Each row comes from the steps of one walk. Every step used is in the known rows, and no mark comes twice. Write the walk behind each row, first mark first.
In the rows, zero is written as 128.
Known rows
rubob rosus gozi: [167 145  99 159 108 101 132 159 120 139 119  84 145 160 138 139 151  71
 159 144  43 122 174 152 159 116 115 112]
furuf rubob rosus rebok gike: [184 141  73 170 106  56 143 167 130 132 127  89 143 150 138 148 142  54
 157 144  55 122 147 160 181  94 112 120]
norim metif rosus gozi rubob furuf: [186 174 145 154 105 143 134 137 126 126 123  54 167 138 154 141 156 157
 152 136  67 133 175 138 141 122 116 127]
metif rosus: [161 160 126 157 116 117 134 133 118 139 127  80 172 150 153 125 162  97
 147 141  88 117 190 157 163 122 109 127]
geso norim metif rosus: [105 168 162 135  98 106 134 116 109 117 131  80 157 118 157 125 185 164
 161 145 105 122 152 151 112 123 112 141]
rebok gike rosus gozi rubob: [185 148  67 162 100  90 139 154 104 152 128  91 144 156 145 124 144  92
 160 120  55 137 187 134 151 119 120 119]
furuf suken rosus gozi rubob: [132 141  96 145 114 103 142 158 128 104 129 101 148 162 142 125 163  79
 157 129  58 128 191 144 204 126 113  98]
furuf suken rosus metif: [ 92 144 105 141 112  94 138 150 136  81 130 112 141 154 147 124 171 113
 158 136  80 122 195 154 200 118 118 105]
furuf rubob rosus: [176 136  98 168 112  80 138 160 124 131 126  93 149 140 138 147 151  36
 156 146  62 111 147 160 194 101 110 117]
rebok gike rosus: [156 144  76 154 104  73 139 146 101 143 133  98 144 156 146 123 152  99
 161 129  78 133 183 137 150 117 119 122]
norim geso: [114 138 162 123 119  70 128 124 116 120 125 109 145 104 152 110 179 109
 157 145  90 110 155 169 153 117 114 134]
gike rebok: [135 117 125 144 106  75 134 141 145 127 131  86 162 127 129 131 151 126
 159 140  86 124 199 181 159  99 122 114]
furuf rubob rosus metif: [164 143  99 172 105  88 134 160 134 118 123  98 143 131 143 148 151  65
 157 145  61 109 155 168 191  95 117 121]
geso norim metif rosus gozi rubob: [129 171 154 142  96 119 135 123 111 123 127  77 158 117 156 125 178 158
 160 138  87 126 154 149 115 125 113 139]
gozi rosus: [135 154  87 154 112  82 138 148 116 139 126  95 152 125 138 127 156 117
 157 138  52 125 190 148 150 111 120 116]
rebok gike: [135 153  93 137 105  68 134 145  95 137 134 108 140 138 154 120 154 113
 161 133  75 130 147 138 153 112 117 121]
rosus rebok: [143 144 106 141 106  55 136 146 141 122 123  89 151 145 142 126 149 141
 153 137  60 132 174 173 148 102 121 125]
furuf rubob: [162 135 117 157 107  83 137 148 126 131 128  96 153 124 143 140 154  59
 154 138  68 110 149 163 191 102 112 123]
suken rosus rebok: [117 148  86 145 122  51 141 148 141 143 128  94 146 163 134 137 162 125
 150 130  58 130 172 150 161 105 118 121]
metif rosus gozi rubob furuf: [206 161 114 172 116 147 132 146 125 141 119  72 173 156 157 130 148  91
 144 135  49 125 195 151 171 120 111 120]
suken furuf rubob rosus: [149 115  95 163 125  98 146 151 125 129 139 102 148 168 159 151 144  24
 143 156  59 108 151 156 217 113 106 130]
furuf rubob rosus gozi: [189 137  95 172 105  91 138 163 129 140 122  84 147 145 136 150 146  33
 157 142  45 114 157 159 187 103 111 118]
geso norim metif: [ 88 160 164 125  96  92 133 117 107 110 130  91 148 108 154 124 185 170
 166 143  99 123 139 151 112 120 116 138]
rosus metif norim geso: [102 165 145 141  98  78 114 123 130 104 119 116 132 103 172 110 171 177
 156 137  79 114 172 180 149 103 131 143]

Write each row's walk
[162 180 128 144  98  98 140 136 127 128 129  54 159 142 150 138 156 177
 156 135  89 139 170 143 120 117 117 136] | norim metif rosus rebok gike
[183 171 143 152 104 146 136 140 127 110 124  55 166 143 155 139 157 151
 154 138  71 135 183 139 152 125 115 121] | norim metif rosus gozi rubob furuf suken
[185 140  65 164 105  98 139 159 107 125 128  94 146 167 151 124 144  90
 160 128  52 139 194 133 168 119 119 110] | rebok gike rosus gozi rubob furuf suken
[178 157  96 164 120 109 132 161 120 116 121 112 148 123 150 128 151 104
 153 134  50 121 156 160 188 106 125 108] | gozi rubob rosus metif
[147 160  51 157 105  48 143 160 124 141 126  88 143 139 137 128 143 142
 157 135  40 141 189 148 132 101 122 120] | gozi rosus rebok gike
[179 162  95 165 118 101 128 157 116 120 121 113 146 124 156 124 151 109
 153 133  49 122 155 160 186 106 127 112] | gozi rubob rosus metif norim
[146 152  79 141 101  42 139 153 127 129 128  93 141 150 147 124 144 145
 157 133  60 140 162 159 139 100 121 126] | rosus rebok gike
[167 176 149 147  96 133 135 132 125 136 125  49 163 139 148 140 160 157
 156 134  80 131 179 141 127 126 115 134] | norim metif rosus gozi
[153 116  86 165 123  86 148 155 134 127 138  98 147 172 157 152 140  36
 142 155  54 114 154 161 211 109 107 133] | suken furuf rubob rosus rebok
[190 150  96 160 126 101 136 160 109 129 124 108 155 131 145 127 151  77
 153 136  51 122 149 153 191 112 118 104] | gozi rubob rosus
[169 131  88 164 107  71 142 144 141 132 123  79 158 166 131 129 150 111
 154 132  69 131 219 168 148 115 122 124] | gike rosus rebok
[137 124 105 163 121  88 139 143 130 121 136 108 138 153 170 143 150  49
 143 156  63 107 152 165 209 109 110 142] | suken furuf rubob rosus metif norim geso
[141 155  86 154  98  65 130 138 108 131 129 105 133 139 158 115 158 133
 161 128  81 130 186 149 141 112 125 135] | rebok gike rosus metif norim geso
[162 143 104 157 132 121 133 158 126  81 123 119 155 136 161 125 156 114
 149 139  47 125 167 151 218 105 121  97] | gozi rubob furuf suken rosus metif
[179 162 122 163 105 134 132 139 126 151 122  66 169 158 150 129 154  92
 148 134  63 122 203 155 153 125 109 128] | metif rosus gozi
[139 115 108 156 121 101 144 143 127 130 140 104 151 156 163 146 145  40
 142 150  63 108 152 157 216 114 107 135] | suken furuf rubob
[113 169 160 138  92 114 134 118 112 122 128  74 156 122 155 126 181 161
 162 141  93 125 158 149 107 125 112 142] | geso norim metif rosus gozi
[115 170  97 157 103  75 126 139 126 123 121 104 136 106 155 118 162 165
 157 137  53 123 195 163 138 103 130 132] | gozi rosus metif norim geso
[155 120  74 165 120  79 149 158 127 131 140 100 142 175 160 151 137  38
 144 154  54 118 149 154 208 108 107 133] | suken furuf rubob rosus rebok gike
[190 140 112 157 111 134 130 158 126 114 116  92 156 144 153 127 144  94
 153 132  23 130 180 151 188 115 118 104] | rosus gozi rubob furuf suken
[145 151  76 158  97  81 135 147 111 131 130 102 138 148 151 123 152 127
 162 127  77 131 189 144 147 111 125 126] | rebok gike rosus metif
[154 175 152 142 103 121 136 128 121 128 129  59 165 133 150 137 165 160
 155 138  96 128 171 143 133 124 115 134] | norim metif rosus
[171 138 104 155 137 115 135 157 119  90 125 116 160 141 158 125 156  94
 149 140  48 126 162 146 220 110 117  94] | gozi rubob furuf suken rosus
[152 147  92 157 125 105 135 154 130 148 123  95 149 158 141 140 158  97
 149 125  29 127 174 133 183 111 117 111] | suken rosus gozi rubob furuf
[129 164 153 144 101 128 135 127 114  96 127  80 159 128 162 125 178 156
 160 145  84 128 162 148 131 125 111 130] | geso norim metif rosus gozi rubob furuf suken
[141 120  95 166 120 103 143 152 133 120 137 105 143 162 163 151 144  44
 143 155  58 107 156 161 215 109 110 133] | suken furuf rubob rosus metif
[132 154 104 158 109  95 128 154 128 108 120 104 139 142 148 135 159 117
 160 148  66 115 172 166 165 103 124 117] | rubob rosus metif
[142 125  94 167 118  96 140 148 129 124 137 106 141 163 168 148 144  50
 143 154  58 109 154 161 213 109 112 138] | suken furuf rubob rosus metif norim
